Known rows, with every way that one mark hangs from another:
G{V}: [  1 -21 -20   9  22  20 -14 -10  27  -5  10   2 -29  30  -4  -2 -18  -1
  -4 -11   8  33  35  15   6   1   0  32 -12 -24  34  -4 -58  35   4  -5
   3   8]
Z{M{F}}: [ 13 -20  -9  22  13   1   0  -3   4  -9  20   1  -1  19   0  19  -4   8
  -2   7  -2  25  20   9  -3  -1   0   6  -8 -12  24  -3 -42  20  19 -20
   6 -13]
W{M}: [  1 -23 -14  -3  18  24  12  -9  23  -8  10  -1  -9  14 -11   8   6  -6
  19  -1  -2  19  28  25   3   3   2  31 -16 -26  37   1 -64   3  18 -19
   3   3]
M{D Z}: [ -1 -16  -1   4  22  -6  11  -3   3  -3 -16   6   2  18  -8 -12 -17   0
  -1   9   3  44  10  22  -3   2  -2  11 -22 -11  30  21 -30  -4  19  14
  -6   1]
F{A{Q} M{D N}}: [  7 -15 -26 -16  26 -13 -25 -17  25  -1  -9  26  18   5  15 -12 -13  10
  -9   0   2  31  30  15   4  12  -8   8 -16 -17  12  11 -37  -7  21 -34
 -48   1]
N{M}: [ 12 -21  -1  -6  20   4  -3  -6  30  -4   8  -4 -19  13  -5  16   6   4
  13 -15   0  12  28  15   9   2   2   8 -18 -16  32  -6 -50  17  32 -12
   3  -1]
V{N{M{F{A}}} X}: [  7 -17 -34   0  23 -15 -19  -6  21  -2   8   3  -2  11   7  42   5  -2
   9 -17  -6 -24   7  33   0  -2   5  10  -1 -21  24  32 -57  -1  31 -12
  25  12]
V{N{M} X}: [  3 -18 -32  -8  24  -7  -4  -6  33  -4   3  -4 -23  10  -7  30   3   0
  23 -19  -7 -14  17  29   0  -2   7  24 -10 -22  44  21 -58   2  36   3
  34  12]
V{N{M}}: [  9 -22 -15  -8  21  -7  -5  -6  39  -7  -1  -3 -32  21  -7  25   4   0
  11 -20  -5 -13  26  25   5   1   5  16 -15 -21  37   5 -56   2  33   2
  30   0]
M{D F N}: [ -3 -19 -12   2  23  -4  -7 -10 -18  -7  -3  19  24  26   2  37   1   0
   7   3   6  18  28  28 -13   5  -7 -12 -15 -12  32   8 -21  21  10  -3
 -21  -3]
N{M{Z}}: [ 13 -17   7  -6  18 -13  10  -4  20  -3   0  -7  -6  12  -8   8  -6   8
  14 -16  -2  20  13  18   5   1   2  10 -14  -9  27   0 -39   7  25  -1
   7  -1]
Q{A{F{M{D}}}}: [  7 -13 -22 -12  27   6  -6 -15  36   3   4   3 -11  19   2   6  -8  -4
  18  12  -1  24  32  33  17   2   0   9 -24 -20   9   7 -42   8  34  -8
  -8   7]
G{V{N{M{Z}} X}}: [  4 -15 -26  -6  24  -6  -6  -5  26  -2   2  -4 -24  21  -5   9 -20   3
   8 -24  -2  11  16  27  -1  -2   1  34  -5 -21  45  23 -57  27   9  22
  30  17]
W{M{D F N Z}}: [ -1 -17   3 -11  19  -3  20  -8 -24  -6  -6  11  41  19  -6  22  -3   0
  17   5  -3  27  10  35 -16   5  -8   8 -13 -12  37  18 -30   7  -3   9
 -11   1]
G{V{N}}: [  2 -22 -26   6  22  10 -14  -8  35  -6   4   1 -40  36  -6   6 -18  -4
  -4 -18   3  14  33  22   3   1   1  37 -10 -28  40   3 -62  24   5   6
  25   9]
A{F Q}: [ 23 -11   7  -5  23  -5 -19  -7  38   3   1   4 -44  14 -17   6 -12  10
  12 -10   1  17  74  10   8   1  -1  22 -19 -29  26 -30 -46 -15   2 -42
  -7   8]
V{N{M{Z}} X}: [  5 -15 -24  -8  23 -18   8  -4  25  -4  -3  -6 -14   9 -10  24  -7   3
  21 -19  -9  -8   4  30  -4  -3   5  24  -6 -17  39  28 -50  -4  29  12
  37  11]
Q{A}: [  2 -21 -34  -1  26  19  15 -10  31  -3   6  -7 -10  26  -6   9  -4  -8
   9   7   3  26  32  24  12   2   4  13 -17 -16  15  12 -49  11  39 -22
   2   3]
M{D F{A}}: [  3 -20 -18  18  22   0 -27  -7  -5   0   1  20  19  19  18  14   0  -9
 -22  13   7  18  14  25   1   3  -4 -12 -13 -19   5  29 -42   6  21 -21
 -27   1]
V{N{M{F}} X}: [  6 -17 -30  -2  23 -12  -8  -7  20  -7   7  -2  -5  14  -2  43   5  -2
  19 -18  -8 -22  19  30  -2  -3   5  10  -5 -21  37  25 -52   4  31   0
  32  12]
Z{M{D F N}}: [  4 -19  -5   6  18  -6   3  -4 -14  -7   7  16  14  19   1  27  -4  12
   0  10   0  37  16  17 -14   3  -7  -6 -14  -6  35   5 -26  32  16  -3
 -12 -15]
M{D}: [ -4 -21 -11   2  24  14  -5  -6  15  -5  -6   9 -14  17  -4  -2  -2  -6
  -1   9   7  36  28  21   2   3  -1   8 -26 -19  36  15 -43   8  28  -1
 -11   2]
M{D F N Z}: [  0 -14  -1   2  20 -21  12  -8 -33  -5 -13  16  42  25  -1  29 -14   6
   7   2   3  27  10  29 -18   3  -8 -10 -12  -3  24  13  -7   7  -1  12
 -15  -3]
M{F Z}: [ 11 -16  -6  21  13 -15  10  -6  -9  -9   3  -1  25  25  -3  19 -14   0
   4  -2   0  12  14  20  -5  -3   1   5  -4 -11   9   5 -28  -7   4  -8
   5   0]
Z{M}: [  9 -21 -12  15  15   6   8  -2  22  -7  15   0 -23  13  -7   3  -6  11
   1   5  -1  37  18   7   0   1   2  20 -13 -13  33  -5 -48  18  28 -19
   7 -12]
Z{M{D F{A}}}: [  9 -20 -11  19  17  -5 -12   0  -4  -1  11  15   7  15  14   8  -4   4
 -25  19   1  37   2  14  -2   2  -4  -6 -12 -12  13  20 -43  20  25 -19
 -16 -11]
N{M{D}}: [  7 -21   3 -14  24   5  -8  -4  22  -2  -2   3 -15  11  -2   6   6  -1
   6  -5   2  26  25  20   8   4  -2  -2 -26 -14  38  11 -45  20  36   5
  -7   1]
M{D F{A} N Z}: [  0 -14  -7   6  21 -28  -2  -8 -32   2 -12  24  47  22  12  25 -14   5
 -10   5   5  25  -8  31 -15   5  -8 -11  -7  -4   4  23 -12   1   0  -9
 -27  -3]

Rows:
[ 10 -20 -17  19  15 -12  -5  -5  -5  -2  17  15  14  18   8  34  -4  15
  -7   1   0  23   4  15  -9   4  -3   4  -1  -8  11  -4 -35  24  14 -38
 -11 -16] | Z{M{F{A} N}}
[ 16 -17  -7  12  19  -8 -13   1   0  -1   6  16   5  13   9  -1  -8   7
 -29  18   0  42  22   6  -3   3  -7  -6 -13 -12  16  18 -43  13  19 -30
 -22  -9] | Z{M{D F{A{Q}}}}
[ 27  -6   8 -10  19 -23 -16 -12  37   0  -3   2 -19   7 -10  -9 -26  14
  18 -11  -5  19  59   9   9   1  -2  27 -17 -24  16 -25 -34 -26   0 -25
 -10   8] | A{F{M{Z}} Q}
[  6 -17 -15  -4  27 -16 -21 -10 -14   0  -8  28  28  20  11  24  -4   4
 -16   3   7  24  34  21  -9   8 -11 -14 -12 -13  14  14 -26   5   5 -32
 -41   0] | M{D F{A{Q}} N}
[ 23 -19  -3  -3  20 -11 -20  -6  17  -1   9   4   5  13   8  21   3   4
  -7 -14   0   4  34  11   9   3  -1  -7  -9 -16   9   2 -48   6  21 -37
 -16   0] | N{M{F{A{Q}}}}
[ 17 -19 -19  14  20  -5 -23  -8   9  -3   8  10  11  19  10  16  -5  -2
 -19  -2   3   8  41  11   4   3  -2   0  -4 -22  -2   4 -47 -10  10 -53
 -20   2] | M{F{A{Q}}}
[ 10 -21 -16  -1  21  -1 -19  -8  25  -6   8  -1 -26  34   1  20 -11  -1
  -2 -24   0   1  33  23   4   0  -1  20  -8 -24  37   4 -59  31   6  14
  24   8] | G{V{N{M{F}}}}
[ 16 -17 -31  -2  21  -8 -27 -16  44  -4   4  12   3   5  14 -19 -13   5
 -13  -4   0  19  34   7  14   8  -1  20 -10 -25  -1   2 -54 -18  26 -49
 -30   4] | F{A{Q} M}
[ 12 -11 -20  -6  22  -3   4 -14  33   3   4  -4  -8  20  -2   7 -16   1
  24   6  -4  18  24  31  15   0   2  18 -17 -16   1  -1 -39  -3  27 -11
   2   5] | Q{A{F{M{Z}}}}
[ 25  -9  -1 -11  21 -10 -27 -14  47  -1   4   5 -29   8  -8  -4 -16  12
  16 -11  -4  13  69   9  13   2  -1  25 -20 -29  21 -30 -44 -19   7 -32
 -15   8] | A{F{M} Q}
[ 18 -17   4   6  16 -23  -6  -5   0   1   6   0  21  15  10  23  -4   4
  -1 -12  -3   6   0  21   5   1   0  -5  -5  -9   0  10 -38   4  18 -17
  -4  -1] | N{M{F{A} Z}}
[ 23  -5   6 -17  20 -28 -11 -14  29   1  -5   7  -9   8 -12   3 -25  21
  25 -17  -6  17  55  14   2   4  -5  25 -16 -19  18 -32 -25 -21  -6 -24
 -15   6] | A{F{M{N Z}} Q}
[ 12 -16 -26  -8  25  -8 -31 -14  36  -2  -6  20   6   3  17 -30 -13   2
 -21   7   2  32  31  10  12   9  -5  11 -18 -23   6  18 -49 -15  29 -33
 -41   4] | F{A{Q} M{D}}
[ -6 -15  -2  -5  23 -14  19  -7 -10  -3 -19  14  14  18 -11   9 -16   9
  12   1   4  42   7  28 -14   6  -6   8 -19  -4  35  11 -14   6   8  12
 -12  -2] | M{D N Z}
[ -3 -18 -33  -1  24  -7 -24 -19  21  -1  -3  28  23   8  21   2  -6   5
  -3   3   4  23   1  26   4  11  -5   9 -14 -16   7  15 -38   7  30 -19
 -36  -1] | F{A M{D N}}
[ 11 -19   5  -7  22  -1 -14  -5   4  -5   3   4   6  16   6  22   8  -3
   3  -4   1  15  28  21   4   2  -3 -17 -20 -14  31  13 -38  22  28   5
  -9  -1] | N{M{D F}}
[ 25 -15   8  -3  18 -27  -8  -4   6   1   2   0  18  12   5  13  -9   8
  -8 -14  -4  11  18  13   4   2  -3  -5  -6 -10   3   8 -37  -5  14 -26
 -10   0] | N{M{F{A{Q}} Z}}
[  5 -18  -8 -10  24  -7 -10  -5  23  -1  -7   2 -31  30  -4  -1 -20   1
  -6 -19   0  22  20  25   2   1  -3  25 -14 -19  45  18 -52  27   7  31
  21   8] | G{V{N{M{D Z}}}}
[  2 -21 -11  -4  17  11  10 -13  -3 -10  12   6  25  21  -6  40   9  -3
  27  -6  -2   6  31  31 -10   5  -2  15  -8 -20  34  -3 -47  13   2 -20
  -2   0] | W{M{F N}}
[  1 -18 -31  -6  25   4 -17  -7  33  -3   8  -2 -33  22  -4  15 -13   0
   7 -24   0   9  22  26   2  -1   2  34  -7 -26  49  19 -65  33  13  15
  29  17] | G{V{N{M} X}}
[ 21  -8   3 -18  25  -9 -29 -13  39   0  -4  11 -26   7  -5 -12 -15   8
  13  -3  -2  24  66  11  11   4  -5  16 -27 -28  25 -15 -40 -15  10 -20
 -24   9] | A{F{M{D}} Q}
[ 13 -16  12  -5  19 -17   0  -2  -8  -3  -5   1  19  16   3  14  -4   2
   2  -3  -2  22  12  23   0   1  -4 -14 -18  -7  25  19 -28  12  20  16
  -6  -1] | N{M{D F Z}}
[  6 -15 -13  15  16 -29   2 -10 -20   0  -1  15  42  23   8  37 -15   9
   0  -8   2   8  -4  27 -13   3  -3   0   4  -6  -5   5 -19  -4  -3 -30
 -13  -4] | M{F{A} N Z}
[ -8 -22 -10 -17  23  20  15 -10   7  -5  -2  13   5  15 -10  15   6  -3
  21   3   1  31  24  33  -8   8  -5  20 -21 -19  51   9 -48  17  13  -2
 -13   1] | W{M{D N}}
[  5 -19 -12  12  19 -12  -8  -4 -13   0   8  22  17  16  12  25  -4  12
 -14  12   2  36   2  18 -11   5  -8  -6  -9  -6  17  12 -30  27  18 -20
 -21 -14] | Z{M{D F{A} N}}
[  9 -16  12 -13  22 -11   6  -2  12  -1 -10   0  -1  11  -5  -1  -6   4
   6  -6  -1  33  10  21   3   2  -2   0 -23  -8  33  15 -35  10  28  16
  -3   0] | N{M{D Z}}
[  2 -14 -15  -1  19  -8   1 -14  19 -10  -9   8  18  11   3 -21 -18   2
  10   7  -2  34   8  20   5   3  -1  15 -21 -13  23  15 -30  -7  28  18
 -12   0] | F{M{D Z}}
[  7  -8   1  -6  19 -20 -13 -16  16   2  -6  15  -1  12  -2  13 -18  11
  29  -5  -2  18  20  31   0   3  -2  17 -20 -16  21 -14 -22  -3   8   5
 -10   3] | A{F{M{D N Z}}}
[  0 -17 -27 -10  28   4 -17  -6  26  -2   1   3 -32  22  -2   9 -12  -2
   4 -18   1  16  22  28   1   0   0  27 -13 -24  52  29 -61  36  16  26
  21  18] | G{V{N{M{D}} X}}
[  1 -14 -20 -13  26 -19   5  -2  18  -2 -12   1 -11   9  -7  16  -7   1
  16 -12  -8   3  -1  34  -5  -1   3  16 -13 -16  45  40 -45  -3  33  25
  28  13] | V{N{M{D Z}} X}
[  8 -15 -29  12  16 -17 -11 -16  28  -2   2  11  19   8  18 -13 -20   5
  -4  -2  -1  18 -10  20  10   4   3  23  -5 -16 -11  13 -43 -17  26 -25
 -17   1] | F{A M{Z}}
[ 15 -18  -4  -1  17 -24   3  -5  16  -7  -3  -5  -2  24  -4  32  -4   1
  12 -19  -8 -16  15  28  -1   0   2   7  -8 -15  26  11 -41  -6  20  10
  31   0] | V{N{M{F Z}}}
[ 23  -5   9 -17  22 -22 -18 -11  30   2 -11   9 -18   6  -8 -17 -25  12
  12  -3  -5  29  57  13   7   3  -5  19 -24 -23  21 -13 -31 -24   3 -10
 -22   9] | A{F{M{D Z}} Q}
[  3 -14 -21  -3  16 -16   9 -18  18 -11  -2   7  23  13  -1   7 -19  13
  27 -10  -3  19  10  21  -2   5   0  24 -11 -10  21  -9 -23  -3  16   0
  -7  -4] | F{M{N Z}}
[  0 -20  -9   0  20   0   9  -3   3  -4   3  13 -10  14  -6  11  -5  15
   5   8   2  49  14  15 -10   6  -6   9 -19  -7  43   2 -33  31  24  -4
  -9 -14] | Z{M{D N}}
[  4 -13 -22 -15  28   2  -3 -16  29   5   2   8  -7  20   1  16  -8   1
  25   6   1  20  31  35  12   4  -1   9 -23 -17  11   0 -35  12  29  -8
 -12   5] | Q{A{F{M{D N}}}}
